Known rows, with every way that one mark hangs from another
pakerol[mazo ridos zazo[sife[pabit]]]: 1.956  -0.267  2.995  0.588  4.108  1.910  1.165  -3.695  2.204  3.096  1.942  3.770  -3.312  6.023  -0.259  4.467  -2.766  -2.413  4.674  -0.655  -1.246  3.712  3.383  3.300  -2.592  -1.391  2.860  2.872  -1.731  -5.487  0.223
pakerol[mazo[nagavoz] ridos[vugup] zazo]: 4.028  -2.452  1.706  -1.422  0.546  2.805  1.723  -3.828  0.763  -0.418  0.919  2.700  -3.514  1.718  1.409  2.299  -4.343  -3.016  2.977  -2.274  0.338  5.488  5.622  1.478  -4.270  -2.302  2.098  2.151  -0.849  -6.874  0.783
ridos[pakerol[mazo[nagavoz] zazo] vugup[tubul]]: 2.577  -3.738  0.818  -3.558  1.293  4.387  0.122  0.079  0.256  -0.643  -0.298  3.118  -0.049  -0.612  0.807  2.514  -2.899  -0.533  4.442  -2.297  -0.666  3.529  2.578  1.269  -3.057  -0.609  1.988  1.352  -0.707  -7.546  -0.721
pakerol[mazo[nagavoz] ridos zazo]: 4.639  -0.970  1.723  0.628  0.990  2.394  0.986  -4.849  1.509  1.729  1.344  3.084  -4.272  3.941  2.257  3.263  -4.460  -2.658  2.287  -2.812  0.795  5.993  6.298  1.586  -4.009  -1.675  1.325  2.626  -0.395  -6.800  2.272
zazo[sife[pabit]]: 2.411  -0.380  2.888  0.516  5.423  2.008  0.462  -4.663  0.293  6.019  -0.463  4.277  -1.697  4.140  -0.530  5.114  -1.787  -0.466  2.548  -1.534  -0.444  1.645  -2.388  3.971  -0.219  -0.746  3.027  4.506  -3.994  -3.857  1.662
mazo[nagavoz pakerol[zazo]]: 4.157  1.379  0.955  -0.464  2.194  3.304  -1.237  -5.201  2.116  2.570  0.244  3.350  -3.524  4.305  2.246  5.247  -4.474  -2.889  1.048  -3.938  0.692  4.630  4.394  2.528  -1.104  -0.816  0.550  2.701  -2.114  -6.433  2.616
mazo[nagavoz pakerol[ridos zazo]]: 5.145  0.962  1.515  -1.497  1.828  2.729  -0.074  -6.041  1.320  1.033  0.711  2.904  -4.415  4.046  2.368  4.536  -5.069  -3.845  -0.001  -2.785  0.727  4.912  6.297  1.290  -2.816  -2.222  0.969  3.091  -1.405  -6.203  2.809
sife[pabit zazo]: 1.646  -0.173  1.537  0.586  5.410  2.415  0.557  -4.473  0.115  6.889  -0.102  3.476  -2.862  4.098  -0.274  4.768  -2.237  0.985  1.943  -1.994  0.783  1.490  -1.907  2.773  0.400  0.300  2.506  4.934  -3.828  -4.419  1.360
vugup[ridos[pakerol[zazo]] tubul[duse]]: 2.543  -6.381  1.227  -6.531  3.407  3.394  -1.359  -0.088  -1.637  0.895  -2.930  3.727  -0.050  -2.326  -0.909  1.684  -0.286  1.704  1.418  0.470  -1.298  0.365  -2.420  -0.086  -2.027  -1.474  5.504  4.073  -1.280  -3.287  -1.127
tubul[duse vugup[ridos[pakerol]]]: 3.268  -6.632  1.534  -5.986  3.549  1.028  0.402  -1.984  -4.083  2.215  -4.388  4.042  0.419  -3.237  1.129  2.426  0.028  2.846  -0.809  -1.013  -0.482  -0.740  -4.263  -0.431  -2.531  -2.163  3.600  5.020  -3.561  -1.778  0.070
mazo[nagavoz pakerol[ridos zazo[sife]]]: 4.043  2.354  1.968  -0.825  3.373  3.250  -0.165  -5.620  2.743  1.998  0.715  3.556  -4.069  5.120  1.023  5.257  -4.088  -4.354  1.199  -2.390  -0.102  4.865  5.810  2.647  -2.630  -2.311  1.564  2.854  -1.450  -6.304  2.223
pakerol[ridos zazo]: 4.277  -2.272  1.786  -2.298  2.559  2.352  0.709  -4.875  -0.518  2.335  0.450  3.021  -4.342  2.029  -0.029  3.374  -2.895  -1.693  1.102  -0.395  -0.035  3.741  2.918  1.508  -2.123  -2.331  2.774  4.368  -1.226  -4.789  2.196
tubul[duse]: 4.266  -4.494  1.211  -1.854  2.829  2.195  0.408  -4.152  -2.075  3.638  -1.169  4.474  -2.776  0.562  -0.452  4.296  -1.762  1.292  -0.040  -1.667  0.648  2.730  -2.414  1.482  -1.016  -1.667  3.710  5.433  -2.384  -3.142  2.984
ridos[pakerol[mazo]]: 3.670  -2.285  1.454  -1.134  3.178  2.097  -0.071  -2.553  -0.988  3.446  -1.384  4.450  -0.890  0.056  2.394  4.702  -2.627  0.638  3.077  -3.599  0.060  2.869  1.750  1.115  -2.007  -0.603  -1.030  2.617  -2.109  -6.300  2.105
vugup[ridos[pakerol[zazo]] tubul]: 3.026  -4.387  1.133  -5.836  3.437  3.302  -1.638  -1.012  -0.852  1.392  -2.864  3.106  0.237  -1.784  0.210  1.818  -1.028  0.480  2.405  -0.179  -1.352  0.767  -0.416  0.263  -2.103  -1.087  3.553  3.164  -2.021  -4.321  -0.593
mazo[nagavoz pakerol[ridos[vugup]]]: 6.048  -1.099  1.491  -3.298  1.962  2.850  1.364  -6.064  -1.083  -0.317  -0.895  2.847  -2.653  0.828  1.914  3.564  -4.727  -3.450  -0.689  -3.409  0.968  3.474  3.779  0.596  -3.587  -3.267  0.728  3.556  -2.869  -5.445  2.194
mazo[nagavoz pakerol[zazo[sife]]]: 3.171  2.765  1.390  0.159  3.564  3.558  -1.192  -4.849  3.341  3.415  0.622  4.191  -3.168  5.235  0.792  6.041  -3.795  -3.351  2.060  -3.374  -0.066  4.543  3.896  3.553  -1.006  -1.045  1.459  2.166  -2.323  -6.640  2.062
vugup[ridos[pakerol[mazo zazo]] tubul[duse]]: 2.554  -6.646  0.716  -5.352  2.207  3.012  -1.259  0.532  -0.577  -0.173  -1.882  4.096  0.183  -1.615  0.112  1.987  -1.296  1.554  3.287  -0.484  -1.089  1.848  -0.244  -0.452  -3.469  -1.317  3.939  2.552  -0.515  -4.241  -1.439
tubul[duse vugup]: 4.047  -5.519  0.772  -3.320  2.425  1.576  1.336  -3.954  -3.573  3.008  -1.405  4.438  -2.281  -0.180  -0.295  3.581  -1.259  2.153  -1.017  -0.932  0.428  1.772  -3.730  1.060  -1.626  -2.093  4.377  5.618  -2.586  -1.986  2.165
tubul[duse vugup[ridos[pakerol[mazo zazo]]]]: 1.922  -6.005  0.913  -4.696  2.375  1.248  -0.164  -0.051  -1.297  0.578  -2.237  4.075  -0.126  -1.449  1.306  2.406  -0.819  1.704  2.178  -0.926  -1.289  1.242  -0.437  -0.064  -3.427  -1.499  3.097  2.938  -1.759  -3.944  -1.187
pakerol[mazo[nagavoz] ridos[vugup] zazo[sife]]: 3.153  -0.882  2.132  -0.936  2.040  3.347  1.991  -3.513  2.234  0.466  1.543  3.530  -3.067  2.756  -0.077  3.228  -3.598  -3.548  4.086  -2.025  -0.336  5.426  5.253  2.787  -4.197  -2.544  2.804  1.814  -0.852  -6.854  0.149
zefu[pakerol[mazo[nagavoz] ridos]]: 5.665  -1.639  2.629  0.026  2.412  2.780  0.553  -5.127  0.233  2.462  0.696  2.353  -4.726  2.630  4.676  3.841  -4.484  -1.867  2.353  -4.335  1.586  5.566  6.585  1.523  -3.914  -3.501  -0.839  2.727  -1.201  -5.777  4.085
pakerol[ridos]: 5.573  -2.761  1.954  -2.161  2.868  1.762  1.574  -6.082  -2.293  2.915  -0.912  3.515  -3.384  0.936  0.574  3.365  -2.989  -1.010  -0.074  -1.413  0.798  3.154  1.132  0.953  -2.495  -2.925  1.961  5.130  -2.071  -3.717  3.395

Rows
3.986  -7.199  0.964  -6.543  3.662  2.749  -0.738  -1.276  -3.458  1.568  -4.069  4.019  0.720  -3.273  -0.110  1.888  -0.395  2.633  0.172  -0.337  -0.594  -0.010  -4.090  -0.728  -2.577  -1.733  4.372  4.791  -2.192  -2.425  0.100 -> vugup[ridos[pakerol] tubul[duse]]
0.742  -5.234  1.152  -6.364  3.864  4.644  0.104  1.573  -1.054  0.206  -1.108  4.415  0.055  -2.125  -3.806  3.355  0.355  1.183  3.457  1.007  -2.471  0.903  -2.992  1.946  -1.101  -1.806  5.853  3.437  -1.222  -4.460  -1.435 -> ridos[pakerol[zazo[sife]] vugup[tubul[duse]]]
2.466  -0.359  1.527  0.422  2.282  2.875  -0.627  -1.988  1.621  2.824  -0.211  3.663  -1.955  2.334  3.170  4.761  -3.691  -0.774  3.876  -3.962  0.047  4.668  4.798  2.323  -2.307  0.242  -0.252  1.713  -1.351  -8.265  1.499 -> ridos[pakerol[mazo[nagavoz] zazo]]
5.261  -8.034  1.111  -6.845  1.590  3.239  2.403  -3.109  -4.137  -1.356  -1.037  3.455  -1.983  -2.503  -2.590  1.162  -1.285  0.487  -0.052  0.974  0.082  1.790  -2.676  -0.559  -3.361  -3.768  6.008  5.688  -1.237  -1.879  0.686 -> pakerol[ridos[vugup[tubul[duse]]]]
4.374  -6.691  1.012  -4.848  2.589  1.078  0.847  -3.922  -3.592  2.153  -3.115  4.071  -0.859  -1.601  0.191  1.719  -0.688  1.740  -1.352  -0.742  0.185  0.590  -4.405  0.086  -2.909  -2.592  4.952  5.431  -3.479  -0.761  0.916 -> tubul[duse vugup[ridos]]
3.457  -2.452  1.602  -1.401  2.201  2.679  0.853  -2.197  -0.666  1.447  -1.507  3.567  -0.183  -1.003  2.421  3.728  -3.336  -0.066  3.136  -4.470  0.309  3.256  2.123  1.467  -2.883  -0.931  -0.471  1.926  -2.783  -7.375  1.144 -> ridos[pakerol[mazo[nagavoz]] vugup]
3.681  -0.562  0.889  1.365  1.161  2.806  0.009  -3.905  2.181  3.143  1.019  3.582  -3.394  4.158  2.196  4.091  -4.405  -1.654  3.254  -3.736  0.616  5.798  4.632  2.648  -2.390  -0.282  1.155  2.298  -1.076  -7.216  2.118 -> pakerol[mazo[nagavoz] zazo]
4.218  -5.581  0.074  -7.598  1.412  3.998  0.690  -2.296  -1.501  -3.520  0.206  3.373  -2.608  -0.567  -2.311  2.483  -2.657  -1.609  0.440  0.800  -0.632  2.333  1.170  -0.505  -2.826  -3.730  5.042  3.878  -0.373  -3.269  -0.347 -> mazo[pakerol[ridos[vugup[tubul[duse]]] zazo]]
1.214  -2.495  1.445  -3.475  3.897  1.781  -0.358  -0.868  0.555  2.228  -1.811  4.261  0.319  0.230  1.105  3.144  -0.697  -0.041  4.026  -1.121  -2.025  1.359  1.022  1.533  -3.350  -1.314  1.753  1.570  -2.265  -4.935  -1.353 -> tubul[vugup[ridos[pakerol[mazo zazo[sife]]]]]
3.195  -0.084  1.714  -4.266  3.364  3.508  0.445  -3.790  0.795  -0.332  0.741  3.828  -2.931  2.041  -1.407  4.445  -2.965  -3.827  2.174  -0.559  -1.147  2.954  3.706  1.948  -1.932  -3.521  2.425  2.678  -2.000  -5.203  0.279 -> mazo[pakerol[ridos[vugup] zazo[sife]]]
3.111  -7.363  0.607  -7.024  2.969  3.751  0.585  -0.350  -3.941  -0.156  -2.531  4.091  0.470  -4.238  -1.951  2.555  -0.476  2.527  1.185  -0.369  -0.780  0.156  -4.247  0.131  -1.593  -1.967  4.493  4.539  -2.138  -3.338  -0.047 -> ridos[pakerol vugup[tubul[duse]]]
4.336  -5.129  1.398  -5.836  3.573  2.944  -1.129  -2.222  -2.481  2.029  -3.977  3.379  1.026  -2.973  0.745  1.773  -1.152  1.170  1.154  -1.045  -0.521  -0.076  -2.243  -0.263  -2.609  -1.716  2.609  3.763  -2.803  -3.564  0.367 -> vugup[ridos[pakerol] tubul]
3.089  -4.543  0.752  -4.384  2.402  3.078  -1.309  -0.289  0.052  0.590  -1.879  3.337  0.360  -1.106  1.156  1.635  -1.849  0.219  3.904  -1.014  -1.208  1.838  1.591  0.011  -3.539  -0.900  2.185  1.742  -0.890  -5.264  -0.987 -> vugup[ridos[pakerol[mazo zazo]] tubul]
1.987  -1.670  1.616  -1.574  1.922  3.377  0.208  -1.067  0.986  0.708  -0.524  3.302  -1.033  0.031  2.152  3.885  -3.267  -0.994  4.307  -3.618  -0.398  3.827  4.080  2.037  -2.479  -0.672  0.349  1.302  -1.793  -8.307  0.136 -> ridos[pakerol[mazo[nagavoz] zazo] vugup]
4.008  -5.269  1.408  -5.679  1.219  4.635  0.595  -1.250  -0.162  -2.039  1.721  1.762  -3.517  -0.390  0.427  1.484  -2.696  -1.545  5.004  -0.484  -0.626  3.760  4.751  0.683  -3.443  -4.512  2.653  1.812  0.007  -4.876  0.472 -> zefu[pakerol[mazo ridos[vugup[tubul]] zazo]]
1.337  1.228  2.652  3.169  3.767  2.651  0.325  -3.445  3.891  4.775  1.657  4.074  -2.737  7.023  1.092  4.944  -3.443  -2.103  4.980  -3.020  -0.517  4.768  2.992  4.864  -1.702  0.399  2.357  1.965  -2.561  -7.231  0.401 -> pakerol[mazo[nagavoz] zazo[sife[pabit]]]
3.153  -7.482  0.366  -5.568  1.918  3.379  1.018  0.368  -3.082  -1.088  -1.634  4.415  0.509  -3.472  -1.018  2.591  -1.215  2.186  3.020  -1.272  -0.662  1.504  -1.968  -0.387  -2.900  -1.773  3.223  3.100  -1.005  -4.367  -0.479 -> ridos[pakerol[mazo] vugup[tubul[duse]]]
5.202  -7.485  0.691  -5.482  2.525  2.866  -0.361  -3.285  -2.792  1.575  -2.716  4.064  -0.656  -1.564  -1.196  1.208  -0.863  1.492  -0.278  -0.389  0.122  1.292  -4.200  -0.144  -2.740  -2.109  5.865  5.234  -1.973  -1.364  0.705 -> vugup[ridos tubul[duse]]
2.425  -2.596  1.738  -2.536  3.016  2.179  -1.182  -1.324  0.457  2.015  -2.066  3.537  -0.437  -0.070  2.326  2.988  -2.163  -0.442  4.062  -2.396  -1.043  2.482  2.780  0.682  -2.728  -0.904  0.831  1.704  -1.932  -6.139  -0.208 -> vugup[ridos[pakerol[mazo zazo]]]
3.965  -3.606  1.756  -2.678  3.420  1.726  -0.631  -2.703  -1.162  2.768  -3.216  4.169  0.251  -1.075  2.914  2.992  -2.235  0.357  2.828  -3.242  -0.329  1.788  1.003  0.158  -3.254  -1.269  -0.202  2.440  -2.927  -5.145  0.863 -> vugup[ridos[pakerol[mazo]]]
1.419  1.007  2.219  1.096  3.930  3.181  -0.399  -1.779  2.906  3.784  0.238  4.432  -1.676  3.266  1.675  5.481  -2.829  -1.208  4.923  -3.366  -0.738  4.541  4.409  3.496  -2.292  0.028  0.550  1.354  -1.221  -8.367  1.141 -> ridos[pakerol[mazo[nagavoz] zazo[sife]]]
6.612  -2.995  0.804  -5.282  1.236  3.822  1.269  -5.074  -1.726  -2.143  -0.838  2.837  -1.830  -0.145  0.617  2.219  -4.022  -2.852  -0.465  -2.294  0.751  2.938  2.601  -0.184  -3.971  -3.452  2.079  3.427  -1.744  -4.646  1.242 -> mazo[nagavoz pakerol[ridos[vugup[tubul]]]]
2.372  0.808  2.588  1.478  3.556  3.998  -1.066  -2.884  3.897  4.119  2.022  3.209  -4.172  5.091  2.750  5.544  -3.297  -2.071  5.755  -4.051  -0.176  6.158  5.649  4.261  -1.468  -2.089  0.530  1.098  -1.211  -7.003  2.542 -> zefu[pakerol[mazo[nagavoz] zazo[sife]]]
3.557  1.013  1.876  -2.920  2.962  3.609  0.751  -4.479  1.831  -0.161  0.719  3.417  -3.227  2.986  -0.006  4.492  -3.913  -4.529  1.749  -2.003  -0.421  4.074  5.028  2.464  -2.944  -3.089  2.362  2.377  -1.997  -6.306  0.721 -> mazo[nagavoz pakerol[ridos[vugup] zazo[sife]]]
2.326  -2.607  2.074  -3.930  3.986  2.523  -1.313  -2.028  -0.088  3.158  -2.989  3.454  -0.611  -0.832  1.350  3.063  -1.748  -0.125  2.302  -1.341  -1.386  1.213  0.725  1.065  -1.522  -1.107  2.059  3.061  -2.956  -5.100  0.394 -> vugup[ridos[pakerol[zazo]]]
5.792  -6.432  0.274  -7.516  1.707  3.470  1.124  -3.609  -3.211  -2.916  -0.972  3.884  -1.875  -1.706  -1.702  2.493  -2.716  -0.721  -0.978  -0.219  0.030  1.898  -0.437  -1.085  -3.341  -3.932  4.315  4.746  -1.095  -2.350  0.523 -> mazo[pakerol[ridos[vugup[tubul[duse]]]]]
5.733  -6.093  0.444  -4.810  0.810  3.211  2.316  -3.302  -2.498  -1.614  -0.033  3.124  -1.336  -1.291  -0.744  1.015  -2.712  -1.008  2.389  -0.632  0.029  3.011  1.384  -0.483  -4.427  -3.504  2.935  3.393  -0.629  -4.175  0.626 -> pakerol[mazo ridos[vugup[tubul]]]
2.557  2.998  3.251  0.214  4.769  2.296  0.347  -5.511  3.116  2.878  1.116  3.357  -3.689  7.212  1.212  5.584  -4.281  -4.059  1.631  -2.230  -0.475  3.692  4.559  3.559  -1.927  -1.439  2.226  2.955  -2.966  -6.401  1.065 -> mazo[nagavoz pakerol[ridos zazo[sife[pabit]]]]
-0.201  0.436  2.687  0.631  5.388  2.160  -0.238  -0.721  2.364  4.600  0.275  4.540  -0.829  4.354  0.434  5.921  -2.003  -0.396  6.170  -1.968  -2.009  2.210  1.578  3.957  -0.827  0.462  1.318  1.735  -2.556  -7.131  -0.526 -> ridos[pakerol[mazo zazo[sife[pabit]]]]
6.470  0.250  1.487  -1.231  2.509  2.228  0.614  -7.126  -0.472  1.755  -0.695  3.403  -3.601  3.033  2.922  4.633  -4.831  -3.128  -1.206  -3.872  1.521  4.179  4.529  0.839  -3.185  -2.729  0.039  3.855  -2.373  -5.304  3.628 -> mazo[nagavoz pakerol[ridos]]
2.370  -3.688  1.686  -5.321  3.253  1.738  -0.522  -1.526  -1.544  2.328  -3.196  3.014  -0.066  -1.632  1.418  2.265  -0.785  0.686  1.396  -0.617  -1.420  0.123  -0.670  0.727  -2.063  -1.401  2.460  3.525  -3.287  -4.033  -0.490 -> tubul[vugup[ridos[pakerol[zazo]]]]
3.906  -1.885  2.542  -2.997  3.398  3.422  -0.277  -3.955  0.062  2.426  1.024  2.047  -5.404  2.101  1.672  3.937  -2.894  -1.877  2.435  -0.932  0.070  3.761  4.540  2.002  -1.388  -3.819  1.568  3.637  -1.357  -4.442  3.404 -> zefu[pakerol[ridos zazo]]
5.782  -7.049  0.869  -4.168  0.317  3.423  2.724  -3.092  -2.215  -2.094  -0.102  3.609  -1.861  -0.755  -0.335  1.161  -2.961  -0.354  1.045  -1.359  0.835  4.117  0.981  -0.546  -5.577  -3.312  4.498  3.785  -0.244  -4.152  0.567 -> pakerol[mazo[nagavoz] ridos[vugup[tubul[duse]]]]
3.758  -7.456  0.511  -5.611  0.386  3.581  1.803  -1.020  -1.571  -2.845  0.942  3.394  -2.419  -0.764  -2.294  1.181  -2.212  -0.519  2.752  0.965  -0.796  3.728  1.219  -0.189  -4.305  -3.084  5.539  3.466  0.715  -3.789  -0.792 -> pakerol[mazo ridos[vugup[tubul[duse]]] zazo]
3.793  -3.502  1.391  -3.009  0.969  2.943  1.707  -2.995  -0.253  -0.695  1.011  3.080  -2.993  0.606  -0.113  2.152  -3.341  -2.354  3.501  -0.824  -0.469  4.265  4.178  1.146  -3.443  -2.768  2.253  2.546  -0.920  -5.713  0.467 -> pakerol[mazo ridos[vugup] zazo]
3.173  -0.750  2.336  -1.694  4.029  2.794  0.744  -4.511  0.753  3.239  0.785  3.890  -4.043  2.972  -1.390  4.147  -2.219  -2.144  2.146  0.082  -0.811  3.618  2.437  2.780  -1.945  -2.483  3.614  3.962  -1.293  -4.664  1.786 -> pakerol[ridos zazo[sife]]
4.306  -5.284  0.478  -4.972  0.531  3.771  1.631  -2.148  -0.717  -2.312  1.190  2.912  -2.378  -0.252  -1.391  1.092  -3.029  -1.747  3.645  0.435  -0.651  3.600  3.169  0.067  -3.903  -2.831  3.819  2.581  0.254  -4.832  -0.579 -> pakerol[mazo ridos[vugup[tubul]] zazo]
1.545  -1.307  2.031  -2.142  4.424  2.588  -1.096  -0.962  2.183  2.939  -1.671  4.421  -0.228  0.935  1.060  3.834  -1.392  -0.788  5.137  -1.700  -1.741  2.486  2.581  1.988  -2.692  -1.087  1.352  1.304  -1.941  -6.153  -0.695 -> vugup[ridos[pakerol[mazo zazo[sife]]]]
0.747  -4.478  2.010  -5.444  4.618  2.034  -0.307  -0.492  -1.102  2.283  -2.918  4.479  0.012  -1.128  -0.740  3.116  0.622  1.586  1.517  0.482  -2.105  -0.004  -2.772  1.698  -2.105  -1.841  5.045  3.903  -2.810  -2.975  -1.422 -> tubul[duse vugup[ridos[pakerol[zazo[sife]]]]]
3.708  -7.427  0.822  -7.016  1.213  3.761  1.558  -1.620  -2.376  -2.070  0.247  3.082  -2.678  -1.393  -3.252  1.118  -1.520  -0.117  0.908  1.936  -0.886  2.393  -0.918  0.031  -2.819  -3.176  6.731  4.896  -0.231  -2.797  -0.298 -> pakerol[ridos[vugup[tubul[duse]]] zazo]
2.046  0.849  3.409  2.240  3.695  2.062  1.251  -4.479  3.219  3.273  1.838  3.590  -3.648  7.008  1.140  4.243  -3.964  -3.093  4.193  -1.878  -0.443  5.029  4.824  3.848  -3.490  -0.964  2.463  2.433  -1.631  -6.840  0.771 -> pakerol[mazo[nagavoz] ridos zazo[sife[pabit]]]
5.176  -8.293  0.473  -5.657  0.753  3.068  2.463  -2.280  -3.027  -2.294  -0.168  4.016  -1.720  -1.795  -1.604  1.148  -2.082  0.244  1.483  -0.043  0.120  2.994  -0.341  -0.790  -4.668  -3.494  4.742  4.214  -0.129  -2.963  0.267 -> pakerol[mazo ridos[vugup[tubul[duse]]]]
4.432  -2.314  2.073  -1.169  2.951  1.983  -0.298  -3.212  -0.026  2.838  -3.157  3.689  0.216  -0.196  4.129  2.982  -3.121  -0.235  2.301  -4.626  0.556  2.781  2.557  0.720  -4.001  -1.026  -0.453  2.228  -3.000  -6.348  1.079 -> vugup[ridos[pakerol[mazo[nagavoz]]]]
-0.199  0.692  3.318  -0.682  6.172  2.493  -0.418  -1.564  1.299  5.391  -0.651  3.965  -1.255  3.719  -0.379  5.728  -1.173  -0.082  4.236  -0.820  -2.049  1.119  -0.481  4.286  0.439  0.175  2.610  3.205  -3.571  -6.009  -0.099 -> ridos[pakerol[zazo[sife[pabit]]]]
